What can hang from each mark
J670: J658 J740
J838: J529 J670 J871
J871: J658 J677 J740 J838
J465: J658 J677 J740 J838
J658: J529 J670 J871
J740: J465 J529 J670 J871
J677: J670
J529: J658 J677 J740

Every row comes from one small tree of marks. Brackets hold a mark, then the marks that hang from it, in the order of their numbers. Every link used is in the known rows. Which tree was each row made from?
(in the rows, 128 means zero)
Known rows
(J740 (J529 J658 J677) J670): [144 123 194 141 122 126 133 128 120 133 117 140 133 145 143 127 103  99
  99 150 200 136 161 109 170 207 107 141 101  91 173 113  52 179  89 107
 111 181]
(J677 (J670 J658 J740)): [147 137 117  99 137  81 141 129 101 158 120 118 132 148 150 165 167 134
 115  70  76 115 133 175 128 114 129 117 155 150 120  85 152 116 145 162
 108 126]
(J465 J677): [134 127  99 141 140 119 122 131 142  89 114 140 131 128 124 134  95 149
 124 148 132 124 127 134 134  91 125 141 109 120 128 141 121 133 126 128
 142 133]
(J658 J670 J871): [137 104 128 132 142 114 149 173 109 129 149 168 123 131 109 106 139 143
 121  68 166  99 138  85 117 152 109 117 114 105 164  94 103 136 185 149
 142 121]
(J838 (J670 (J658 J871) (J740 J465 J529))): [125 141 138 135 161 104 180 184 137 138 139 131 122 146 166 120 136 128
  90 108 102 126 150 150 133 241 162 170 133 117 179  57 127 140 126 160
 129  88]
(J740 J465 J670 (J871 J838)): [123 118 110 134 137 124 145 211 146 137 125 161 160 139 105 144  83 123
 152 182 187 125 213 122 158 179 134 169 150 117 167 197 104 125 111 154
 137  69]
(J838 J529 J670): [118 136 111 152 139 139 114  89 141 127  93 147 100  90 132 104 132 130
 119 170  93  99 112 121 111 146 129 148 115 127 133  97 139 116 128  80
 129 106]
(J658 J670 (J871 J677)): [133 110 110 132 164 108 152 190 116 124 145 159 116 128 102 107 178 145
 125  50 156  99 134  82 111 162  97  84 118  96 168 140 119 153 211 134
 143 114]
(J838 (J871 J658 J677 (J740 J465))): [110 182  78 129 148  77 167 193 156 164 115 110 120 135 123 159 172 112
 159 176  70 161 118 174  91 181 125 130 137 118 146 100 208 112 154 126
 130  81]
(J677 (J670 J740)): [134 126 118  96 127 109 129 113 103 145 122 128 140 139 132 137 147 135
 126  91 102 118 120 156 128  88 132 114 139 144 110 106 138 118 106 153
 110 130]
(J529 (J658 J871) (J740 (J465 (J838 J670)))): [140 132 117 131 130 135 152 103 118  40 153 117 152 107 101  91 123 119
 110 114 157 136 148 121 155 192  96 144 108 111 162 102  69 105  86 146
 119 128]
(J871 J658 J740): [124 149 115 128 147 101 140 175 129 182 116 118 123 157 132 181 150 110
 151 144 132 125 125 179  99 154 147  87 137 125 138  52 180 122 144 153
 120 118]
(J838 (J871 (J740 J670))): [136 161 117 173 117  95 153 149 136 149 113 149 146 139 123 179 102 118
 133 194 153 134 126 142 131 178 128 156 135 125 147  96 167 108 129 128
 129  99]
(J529 J658 (J740 J465)): [128 121 149  99 114 122 133 111 122  45 142  82 148 121 113 133 133 113
 137  93 135 168 142 151 158 167 112 165 133 116 149 123  74 119  87 135
 120 146]
(J658 J529 J670 J871): [115  98 163 126 158 101 162 203 100 131 154 164 128 131 109  79 155 151
 130  59 168 108 147  77 105 172 141 107  93  91 176 120 104 128 203 183
 144 136]
(J871 J658 (J838 J529)): [101 143 115  97 159 117 128 142 136 171  96 129  86 127 132 134 151 129
 139 151 102 120 144 157 102 144 150  56 137 130 142 113 174 128 161 117
 131  93]
(J658 J871): [128 112 131 128 136 133 144 155 125 126 144 135 123 133 120 121 135 138
 125  90 156 109 131 108 126 149 117 121 122 116 145 109 121 137 135 133
 134 126]
(J465 J658 J677): [125 127  79 136 153 144 115 148 152 124  98 156 113 130 127 165  66 133
 123 170 158 118 122 133 146  75 131 174 101 110 128 148 115 131 121 147
 122 138]
(J838 J529): [114 125 114 117 136 142 110 115 138 129 108 133 101 107 134 120 138 129
 131 145 117 109 129 132 114 141 136 122 117 123 133 104 128 127 129 100
 132 115]
(J529 (J740 (J465 J658) J871)): [115 102 113 114 130 155 129 179 146 107 130 131 145 126 114 175  85 100
 141 153 203 145 161 136 159 145 134 233 135 105 152 147  80 101 102 158
 108 110]
(J838 (J529 (J740 J465 (J871 (J677 J670))))): [116 108  95  86 144 129 110 132 131  81 108 127 128  93 107 129 165 127
 148 117 126 120 152 138 123 130 114 158 135 112 138 164  92 115 132  99
 123  85]
(J677 (J670 (J740 (J465 J658) J529))): [100 139 113  73 148 141 126 158 128 180 115 153 115 141 156 134  92 108
 118 147 118 139 136 163 150 122 181 186 119 118 132 115  95 135  75 186
  95 117]
(J740 (J465 J677) J529 J670 (J871 J658)): [135 129 110 148 170 114 142 239 168 112 105 193 153 153 144 171  50 129
 120 227 223 124 204 146 146 197 155 202 117  83 188 131  78 151 127 158
 137  88]
(J670 J740): [129 121 121 119 128 115 140 138 125 135 133 112 145 146 136 144 142 127
 129 105 132 130 128 157 132 136 144 118 140 135 131 105 148 123 108 148
 124 123]
(J677 J670): [133 132 123 107 127 121 115 102 108 138 118 143 126 120 125 121 131 135
 126 116  95 114 118 128 126  80 116 123 125 138 106 129 119 122 127 132
 113 134]
(J740 J465 J670 J871): [133 111 107 151 129 129 134 206 146 125 130 163 168 129 115 146  86 118
 149 180 202 116 199 119 151 193 118 218 141 108 166 156  80 123 107 144
 131  86]
(J465 (J740 (J529 (J658 (J871 J838))) J670)): [124 141 162 119 155 133 149 186 127 156 127 161  91 153 125 142  88 103
 106 139 197 110 180 118 182 225 167  95 122  96 192 161  85 161 102 177
 123 128]
(J677 (J670 (J740 J465))): [121 131  99  83 124 110 129 136 114 142 132 119 147 128 129 115 141 130
 150 103  75 134 138 163 132 110 133 162 136 139 117 109 121 114  82 162
 117 111]
(J740 J529 (J670 J658)): [143 147 161 147 155 106 144 174 130 146 114 161 123 154 170 167 107 120
  93 146 167 130 171 140 152 224 158 137 142 112 168 116 100 157 170 150
 119 112]
(J740 J529): [118 138 160 121 140 137 135 134 132 131 125 144 117 138 153 117 107 124
  99 147 145 138 134 126 136 156 166 118 117 116 142 127 108 152 122 133
 126 127]
(J465 (J658 J670) (J740 J871)): [130 117  88 131 152 138 125 216 139 207 119 199  99 127 111 176  86  88
 132 168 212  90 156 107 152 121 145 200 114  97 164 140  99  98 150 191
 113 114]
(J670 (J658 J529 J871) J740): [121 110 160 116 160  82 183 208 108 148 150 108 137 160 144 139 184 142
 121  37 135 119 153 143 115 205 162 102 132 117 168  91 152 122 172 200
 128 132]
(J529 (J658 (J871 (J677 J670))) J740): [141 108 146  93 136 116 137 102  90  54 131 100 127 123  98 136 185 136
 114  15 138 115 117 120 139 131  75  80 133 110 140 148  88 144 142 121
 109 162]
(J838 J529 (J871 J677)): [113 153  93 134 139 116 135 104 152 119  97 132  89  96 127 119 165 136
 119 163  81 127 104 119 104 146 113 121 122 118 136 152 173 123 160  65
 137  94]
(J740 (J465 J677) J529 J670 J871): [133 119 113 154 154 132 134 216 167  86 114 192 160 143 136 147  31 137
 117 225 223 123 203 125 166 182 155 222 109  86 180 168  55 152  99 152
 145  90]
(J740 J871): [134 107 130 137 125 132 133 157 136 125 128 146 144 135 122 147 110 128
 125 148 181 108 157 117 134 130 125 152 136 121 140 143 117 120 122 129
 127 117]

Write each row's tree
[121 104 176 130 140  91 149 165 101 164 140 145 133 123 112  68 161 126
 139  91 144 135 137  84 114 149 118 120  80  94 162 117 101 126 179 155
 137 169] -> (J658 (J529 J677) J670)
[135 123 175 149 132 130 131 142 128 164 120 158 132 142 148 121 100 105
 105 170 191 139 152 106 156 198 129 147 105  97 165 114  77 170 115 114
 124 147] -> (J740 (J529 J677) J670)
[ 95 181 131 123 169 101 162 179 148 189 105 137 107 150 145 127 115 108
 130 207  82 152 142 183 112 200 197  97 128 119 161  86 177 129 120 155
 129  75] -> (J871 J658 (J740 J465 J529) (J838 J670))
[127 122  80 111 132 129 153 188 139 128 153 138 179 146 125 128 110 119
 137 166 187 126 196 154 147 149 147 156 129 126 148 131 110 101  69 184
 126  88] -> (J670 (J740 (J465 J838) J871))
[143 151  47  96 162  94 123 111 121 124  95 149 127 129 150 148 132 153
 111 135  97  92 151 186 128  79 139  84 111 140 120  83 135 110 136 158
 123 107] -> (J465 (J677 (J670 J658 J740)) (J838 J529))
[120 166 134 138 184  88 165 212 134 181 101 135 115 177 152 190 146 115
 118 144 149 134 177 171 141 231 180  38 154 113 176 162 168 171 189 164
 127  79] -> (J871 J677 (J740 J529 (J670 J658)) J838)
[108 134 139  96 140 123 147 167 139 131 141 120 139 147 159 114 117 118
 121 138 125 159 153 163 142 187 182 155 126 118 152 106 112 141  82 163
 130 106] -> (J670 (J740 J465 J529))
[142 144  57 156 164 134 127 204 146 172 125 182 134 131 107 167 111  93
 136 206 229  97 199 124 162 174 135 125 126 104 163 208 103 118 131 177
 120  87] -> (J465 (J740 J670 (J871 J677)) J838)
[106 130 105 120 164 113 163 193 127 161 132 112 112 155 100 144 173 132
 145  88 132 113 137 138 113 159 137  19 135 117 152 156 184 149 157 149
 143  93] -> (J658 (J871 J677 J740 J838))
[118 131  64 123 172 162 139 182 134 160 130 157 105 132 112 134 130 117
 115 131 192 103 146 108 137 137 118  91 101 100 145 169 116 141 152 167
 113 118] -> (J465 (J658 (J871 J677)) J838)
[ 96 104 143 119 163 147 149 200 125 162 133 150 105 131 119 125 119 125
 130 103 180 112 137  99 121 155 155 144  94  94 156 144 113 125 150 187
 114 149] -> (J465 (J658 J529 J871))
[109 127 137  76 172 112 162 160 107 157 124 138 109 160 132 114 161 147
  99  67 115 113 139 135 130 134 165  21 137 121 144 172 149 173 140 164
 124 103] -> (J658 (J871 (J677 (J670 (J740 J529))) J838))
[135 181  70 153 152 101 154 157 138 161 127 131 142 127 137 130 131 108
 135 181  85 130 155 178 124 185 141 135 120 137 145  68 152  93 124 168
 122  80] -> (J871 (J740 (J465 (J838 (J670 J658)))))
[136 103 150 140 130 119 145 160 122  93 123 146 169 147 104 184  95 126
 127 144 232 134 186 125 168 165 132 126 164 119 163 187 111 118 141 148
 127  95] -> (J529 (J740 J670 (J871 J838)))
[104 111 139 109 148 161 143 190 145 188 137 150  93 133 140 100  90  95
 116 145 174 139 143 100 151 187 131 195  81  81 169  94  64 163  90 140
 118 143] -> (J740 (J465 (J658 J871)) (J529 J677))
[102 119 165 138 175 104 174 145 113  86 130 112 122 120  96  94 184 148
 121  70 123 141 123 101 118 182 149  54 124 104 165 207 155 124 189 153
 138 112] -> (J658 (J529 J740) (J871 J677 (J838 J670)))
[112 126 137 111 185  63 170 226 109 166 129 131 132 150 124 129 216 135
 147  63 133 132 143 147  86 177 154  59 121  98 171 125 172 132 226 197
 128 125] -> (J871 (J658 J529 (J670 J740)) J677)
[137 107 160  93 129  89 140 122  99 159 112 124 138 145 108 158 150 114
 127 111 154 137 148 140 134  96  98  87 142 124 139 120 131 114 144 134
 109 139] -> (J529 (J677 J670) (J740 (J871 J658 J838)))
[113  88 159 127 158 121 156 210 106 197 141 167 108 128 107  91 139 116
 131  77 193 110 135  61 121 159 116 147  67  73 178 106  85 135 184 177
 123 174] -> (J465 (J658 (J529 J677) J670 J871))
[106  95  93 102 159 129 138 200 132 188 103 180 108 140 119 164 111 124
 129 141 198  84 176 127 135 124 158 127 130 110 168 134 139 117 154 164
 123  84] -> (J465 (J658 (J670 (J740 (J871 (J838 J529))))))
[126 109 108 153 137 130 134 127 146 131 101 150 130 115 132 145 133 130
 116 170 153  83 139 136 117 156 140 165 133 126 149  90 150 106 102 101
 126  90] -> (J838 J529 (J670 (J740 J871)))
[126 139 160 104 153  79 144 149  98 154 118 133 123 128 141 121 165 141
 123  81  72 125 141 138 111 125 146 111 124 129 129 137 130 111 183 178
 109 144] -> (J677 (J670 (J658 J529)))
[128 119 100 136 166 102 157 211 114 152 141 147 120 145 100 134 184 132
 142  62 159  95 129 112 102 172 114  64 117  97 169  99 149 148 201 151
 145 104] -> (J658 J670 (J871 J677 J740))
[136 127  98 158 165  98 162 181 144 153 104 135 138 144 127 177 176 122
 120 145 146 101 140 154 106 166 121 122 153 120 156 121 187 125 151 132
 114  92] -> (J838 (J670 (J740 (J871 J658 J677))))
[127 102 195 100 125 115 166 150 121 151 127 116 143 175 138 137 120 110
  93 128 198 131 177 135 169 163 139  90 124 108 173 139 106 163  62 139
 117 161] -> (J670 (J740 (J529 J658 J677) (J871 J838)))
[151 109 159 126 117 101 138 124 102 130 135 130 127 127 108 103 152 114
 122  84 152 122 133  95 140 141  67 126  94 100 161  90  80 147 137 113
 125 184] -> (J529 (J658 J670) J677)
[110 118 123 107 155 127 157 215 153 126 136 129 146 151 144 135 136 120
 121 145 166 138 177 149 139 195 167 150 137 101 166 167 112 153 102 153
 130  87] -> (J670 (J740 J465 J529 (J871 J677)))
[129 153  93 153 171  97 142 210 135 181 102 130 132 157 123 203 168 108
 160 151 168 118 150 172 105 202 129  80 145 108 157 106 174 145 178 144
 118 100] -> (J871 J658 J677 (J740 J670))
[138 115 131 101 115 105 127 100  98 178 124 115 138 137 131 118 159 119
 130  89 102 124 113 140 132  89 102 124 121 134 112  82 128 129  91 128
 110 159] -> (J529 (J677 (J670 J740)))
[116 127 100 113 150 121 158 199 132 113 143  92 125 140 100 132 175 116
 158  79 130 118 148 148 124 200 103 104 118  98 167 116 123 151 103 137
 132 124] -> (J529 (J658 (J871 J677 (J740 J465))))
[123 107 191  98 124  98 131  93  83 127 127 108 144 116 113  96 165 122
 134  75 119 160 112 118 129 107 120 117 101 113 127 124  93 111 134 143
 112 185] -> (J658 (J529 (J677 J670) J740))
[131 104 153 107 137 116 152 139 122  55 123  94 142 144  95 168 157 125
 120  89 182 136 165 132 159 144 111  69 156 113 158 225 118 137 134 126
 119 129] -> (J529 J658 (J740 (J871 J677 J838)))
[118 103 135 155 152 138 132 231 142 241 110 178 117 129 114 168  84  68
 152 200 245 107 178 101 163 178 150 223  91  79 178 167  79 110 110 195
 103 156] -> (J465 (J658 (J529 J677)) (J740 J670 J871))
[138 158  56 166 163 134 135 154 149 164 118 170 116 109 108 131 126  97
 117 212 157  94 154 117 142 140 134 127 113 115 146 190 137  98 120 156
 119  86] -> (J465 (J740 (J871 J677)) (J838 J670))
[116 167 116 148 158  93 156 147 132 193  98 128 114 146 123 160 143 116
 138 178  89 123 121 173 102 152 155  63 143 138 140  86 215 112 147 144
 122  94] -> (J871 J658 J740 (J838 J670))
[112 104  89 112 137 147 141 211 152 162 130 138 147 143 127 175  93 105
 144 160 189 122 170 152 152 141 147 227 136 112 152 131 112 111  77 179
 110 102] -> (J670 (J740 (J465 J658) J871))
[112 115 149  99 157  62 172 226 110 192 146 122 148 142 125  90 187 113
 167  88 124 157 156 140 100 193 139 140  99  94 180  57 127 119 162 190
 134 144] -> (J871 (J658 (J529 J677) (J670 (J740 J465))))
[118 159 108 126 134 103 137 118 149 149  94 141  87 108 140 141 147 129
 120 183  90 131 106 141  94 154 124 132 128 126 139  72 182 106 162  85
 128 101] -> (J838 J529 (J871 J658))
[120 117 163 127 160  96 170 199 113 142 143 126 118 143 136 124 168 143
 121  56 129 117 153 118 111 196 145 109 122 110 166 115 133 124 191 179
 130 137] -> (J670 (J658 J529 J871))
[138 120 107 123 165  90 173 197 123 142 139 100 122 159 138 165 206 137
 116  33 123 108 142 151 120 190 116  79 153 120 160 109 166 148 179 152
 129 108] -> (J670 (J658 (J871 J677)) J740)
[154 124 157 108 121  86 131  82  90 130 121 100 130 128 135 148 170 114
 113  61  97 148 114 141 141 116  85 125 135 131 124  78 105 117 154 120
 105 161] -> (J529 (J677 (J670 J658)) J740)
[123 150 130  77 152  83 147 142  93 104 143 116 156 120 130 102 154 126
 131  92  96 170 170 163 133 146 154 118 117 128 135 137  92  81 159 213
 112 122] -> (J677 (J670 (J658 (J529 (J740 (J465 J838))))))
[117 126 157 119 167  76 155 203 109 161 128 160 127 136 122 113 168 134
 140 100 138 130 146 119  90 165 150  96 109 100 166 105 136 121 219 187
 129 136] -> (J871 (J658 J529 J670))
[107 139  88 112 183 102 158 198 135 175 108 108  78 145 127 160 204 134
 140  79 102  91 149 158 101 196 143  11 144 118 164 114 197 146 197 125
 144  72] -> (J670 (J658 (J871 J677 J740 (J838 J529))))
[127 117 192  80 131 121 148 109  93 153 126 138 101 144 126  83 130 126
  89  81 135 114 142  97 153 131 105  57  99 106 152 128  76 176  95 123
 113 178] -> (J740 (J529 (J658 (J871 J838)) (J677 J670)))
[120 136 102 101 179  67 167 201 116 176 120 130 119 161 115 147 199 134
 138  77 119 130 147 157 107 149 138  22 152 120 162 139 196 143 215 175
 133  92] -> (J871 (J658 (J670 J740)) J677 J838)
[112 145  48 107 154 129 110 169 141 155  96 153 121 128 118 166  69 122
 160 178 106 118 125 172 135  60 142 192  96 116 117 112 116 112  86 175
 113 118] -> (J871 (J740 (J465 J658 (J677 J670))))
[140 167  68 150 130 108 145 105 146  84 117 163 141 120 122 117  74 152
  99 215 131 140 124 125 139  79 116 131  96 126 124 148 141 100 123 135
 143 116] -> (J465 J677 (J838 J871))
[121 112 180 140 140 107 141 153 107  89 130 128 164 131 118 143 128 126
 137 114 194 156 155 127 141 195 158 138 126 104 160 155  94 114 159 171
 123 138] -> (J658 (J529 (J740 J670)))
